What can hang from each mark:
L: K S
S: C X
C: K R
K: C L X
R: C L X
X: K R S

Known rows, with every way that one mark hangs from another:
K{C{R} X{S}}: -37; 0; 29; -12; -4; -20; 15; 6; -31; -30; -33; 0; -6; -19; -32; 16; -4; -4; -34; 0; -31; -44
K{C}: -39; -7; 3; -11; -22; -12; -4; 15; -16; -28; -23; -10; 2; 5; -26; 14; 2; -6; -28; -11; -28; -54
X{K R{L} S{C}}: -46; -13; 60; -19; -31; -27; 0; 1; -34; -27; -40; -21; 38; 14; 27; -6; 27; -4; -14; -4; 0; -31
R{C{K{L{S} X}}}: -26; -14; -19; 10; -7; -34; 20; 21; -22; -22; -10; 7; 24; -10; -53; 26; -12; 8; -13; -1; -35; -45
L{K S}: 4; -9; -3; 0; -33; 5; 3; -1; -12; 2; -22; -8; 11; 21; -9; 17; -20; 0; -19; -18; -27; -44
C{K{L{S} X} R}: 0; 1; -10; -3; -4; -6; 21; -5; -33; -30; -11; -2; -1; -17; -48; 36; -24; 19; -29; -4; -64; -45
K{C L X}: -66; -7; 1; -28; -8; -17; 15; 15; -31; -30; -23; -11; 7; -2; -48; 18; -22; -11; -26; -2; -52; -71
C{K{X}}: -11; -15; -7; -6; -11; -19; 19; 9; -29; -25; -9; -7; 14; -2; -24; 25; -3; 27; -21; 1; -40; -27
K{X}: -27; -14; 11; -16; -19; -21; 21; 10; -28; -26; -20; -5; 10; 14; -24; 21; -8; 9; -10; 7; -25; -30
X{K{C} R}: -60; -15; 38; -26; -42; -20; 2; 13; -17; -36; -39; -15; 30; 8; -45; 3; 15; -2; -38; -6; -20; -63
L{K}: -18; -13; -11; -2; -31; -13; 6; 4; -5; -10; -13; -6; 17; 16; 10; 33; -5; 5; -12; -6; -32; -30
C{R{L X}}: 16; -4; 1; -3; -30; -21; -6; -19; -19; -34; 4; -6; 6; -2; -24; 39; 10; -8; 0; -8; -36; -16
C{K{L X{R}}}: -35; -16; -10; -15; -4; -27; 25; 11; -31; -30; -6; -11; 23; -9; -40; 25; -9; 24; -25; -3; -56; -46
R{C L{K} X{S}}: -2; -20; -7; 14; -25; -55; -8; -8; -13; -8; 11; 1; 43; -15; -10; 29; 24; -24; 16; -9; -16; -7
S{C X{K}}: -6; -7; -9; -5; -39; -2; -1; -4; -25; -7; -23; -4; 10; 63; 67; 20; -11; 3; -6; -3; -16; -43
L{K S{C X}}: 18; -6; -18; 8; -30; 8; 1; -8; -16; 18; -19; -3; 3; 50; 48; 19; -32; 2; -15; -17; -27; -51
C{K R{L X}}: 29; -5; -13; 4; -20; -22; -3; -20; -23; -32; 12; -7; 8; -19; -29; 43; 12; 11; -12; -10; -52; -12
X{R{C{K} L} S}: -35; -24; 22; 5; -1; -55; 12; 15; -24; -32; -16; -2; 36; -27; -20; 9; 30; 4; -15; -6; -17; -30
S{C{K}}: -14; -2; -7; 5; -17; -11; 3; 9; -28; -15; -10; -11; 9; 31; 37; 22; -4; 24; -13; -6; -25; -28
C{K R}: 8; 0; -13; 7; -13; -10; 10; -2; -20; -35; -7; 0; -1; -14; -24; 41; 0; 25; -27; -6; -49; -26
K{C{R} X}: -33; -1; 18; -12; -12; -16; 13; 8; -24; -33; -28; 0; -9; -8; -43; 26; -12; 0; -33; 6; -39; -51
R{L X}: 9; -18; -2; -12; -37; -30; -13; -16; -23; -23; 13; -18; 25; 10; -19; 24; 20; -15; 12; -13; -25; -12

Rows:
7; 5; 11; 4; -26; 8; 0; -1; -28; -12; -25; -8; -5; 33; 1; 12; -20; 3; -16; -16; -16; -44 | L{S{C{R}}}
-36; -25; 23; -9; -11; -46; 24; 15; -24; -33; -18; -1; 24; 1; -42; 20; 1; 7; -10; 15; -25; -37 | K{X{R{C L}}}
2; 2; 3; -7; -42; -15; 0; -15; -19; -31; -6; -3; 12; 3; -33; 36; 8; -4; -11; -12; -28; -22 | C{R{X{K}}}
-23; 3; -9; -10; -20; 2; 5; 3; -30; -20; -17; -12; 5; 23; -12; 18; -26; -7; -11; -18; -38; -59 | K{L{S{C{R}}}}
-1; -21; 7; 13; -20; -27; -5; 11; -16; -24; -17; -1; 18; 4; -35; 16; 0; -17; 4; -1; -14; -36 | R{C L{S}}
16; -5; -17; 4; -28; 8; -2; -10; -8; 6; -24; 2; -7; 16; -2; 23; -30; -9; -34; -19; -43; -66 | L{K{C{R}} S{X}}
-46; -20; -7; 2; -10; -47; 19; 23; -14; -34; -8; 1; 34; -10; -50; 22; 8; 14; -20; -5; -35; -51 | X{R{C{K{L}}}}
-33; -25; 41; -9; -41; -31; 2; 9; -17; -32; -35; -9; 41; 6; -50; 4; 14; -9; -16; 1; -10; -51 | X{K R{C L{S}}}
-50; -21; 46; -27; -41; -22; -5; 6; -18; -38; -38; -21; 32; 5; -37; 4; 20; -9; -29; -1; -22; -58 | X{K{C} R{L}}
6; -24; 4; 14; -10; -31; 5; 10; -24; -21; -13; 0; 20; -10; -43; 18; -5; 0; -4; 6; -27; -33 | R{C{K{X}} L{S}}
-17; -22; -4; -17; -39; -17; 10; -1; -16; -22; -23; -2; 22; 32; 3; 18; 3; 2; -18; -6; -26; -53 | S{X{K R}}
-57; -6; 12; -28; -43; -2; -4; 9; -21; -32; -36; -18; 23; 12; -33; 12; -2; -16; -25; -10; -31; -63 | X{K{C L}}
22; -3; 15; -6; -43; -8; -10; -24; -23; -28; -10; -10; 9; 3; -36; 28; 5; -14; -5; -12; -29; -24 | C{R{L{S} X{K}}}
-22; 7; 18; 2; -12; -16; 5; 3; -32; -21; -23; -5; 5; 11; 40; 15; 7; 2; -10; -12; -9; -20 | X{S{C{R}}}
-14; -13; 0; -6; -6; -23; 20; 8; -33; -23; -14; -7; 15; -10; -14; 20; 2; 25; -22; -3; -34; -22 | C{K{X{S}}}
8; -24; 1; 11; -28; -23; -5; 4; -16; -18; -21; 2; 19; 14; -21; 16; -3; -20; 4; 0; -14; -43 | R{C L{S{X{K}}}}
-54; -13; 48; -24; -35; -28; 11; 8; -29; -32; -41; -14; 40; -2; -16; -4; 28; 0; -26; -11; -3; -37 | X{K R S}
3; 5; -1; -2; -26; -22; 4; -14; -22; -28; -1; -1; 6; -8; -23; 33; 11; -3; -9; -17; -27; -17 | C{R{X{S}}}
-11; -17; 10; 0; -23; -16; 20; 5; -15; 0; -25; 0; 20; 10; -33; 16; -24; 5; -24; -4; -29; -51 | L{K{X{R{C}}} S}
-26; -12; -18; -13; -7; -18; 21; 9; -32; -27; -7; -10; 16; -6; -32; 28; -12; 20; -19; -3; -54; -40 | C{K{L X}}
-39; 2; 18; -23; -42; 8; -5; 2; -24; -30; -40; -14; 13; 7; -46; 12; -11; -18; -31; -14; -34; -69 | X{K{C{R} L{S}}}
-12; -16; 7; -9; -35; -15; 0; -5; -24; -13; -23; -8; 18; 55; 60; 15; -1; 3; -8; 0; -19; -48 | S{C X{K R{L}}}
-19; 3; -1; -7; -26; -15; -6; -1; -16; -29; -11; -5; -2; -6; -40; 26; 4; -9; -28; -16; -37; -47 | K{C{R{X}}}
-4; -26; -14; -9; -21; -26; 8; -2; -15; -23; -9; -2; 12; 26; 11; 22; 3; 1; -9; -6; -33; -48 | S{X{R{L}}}
-44; -22; 17; -9; -12; -44; 29; 18; -23; -30; -19; 3; 24; 2; -47; 20; -2; 12; -15; 11; -24; -41 | K{X{R{C}}}
13; 4; 4; 8; -21; 7; 1; -1; -31; -11; -21; -8; -4; 25; 0; 14; -20; 13; -22; -17; -25; -41 | L{S{C{K R}}}
14; -20; -1; -3; -27; -2; -12; -9; -14; -6; -20; -12; 3; 18; 8; 18; -11; -16; -12; -10; -36; -49 | R{L{K{C} S{X}}}
-48; -7; 18; -7; -2; -34; 15; 12; -35; -23; -17; -12; 27; 0; 19; 4; 14; 16; -23; -16; -22; -39 | X{R S{C{K{L}}}}
-18; -11; -13; 10; -24; -54; 2; 4; -20; -16; 8; 7; 38; -12; -35; 20; 21; -14; 5; -18; -5; -16 | R{C X{S}}
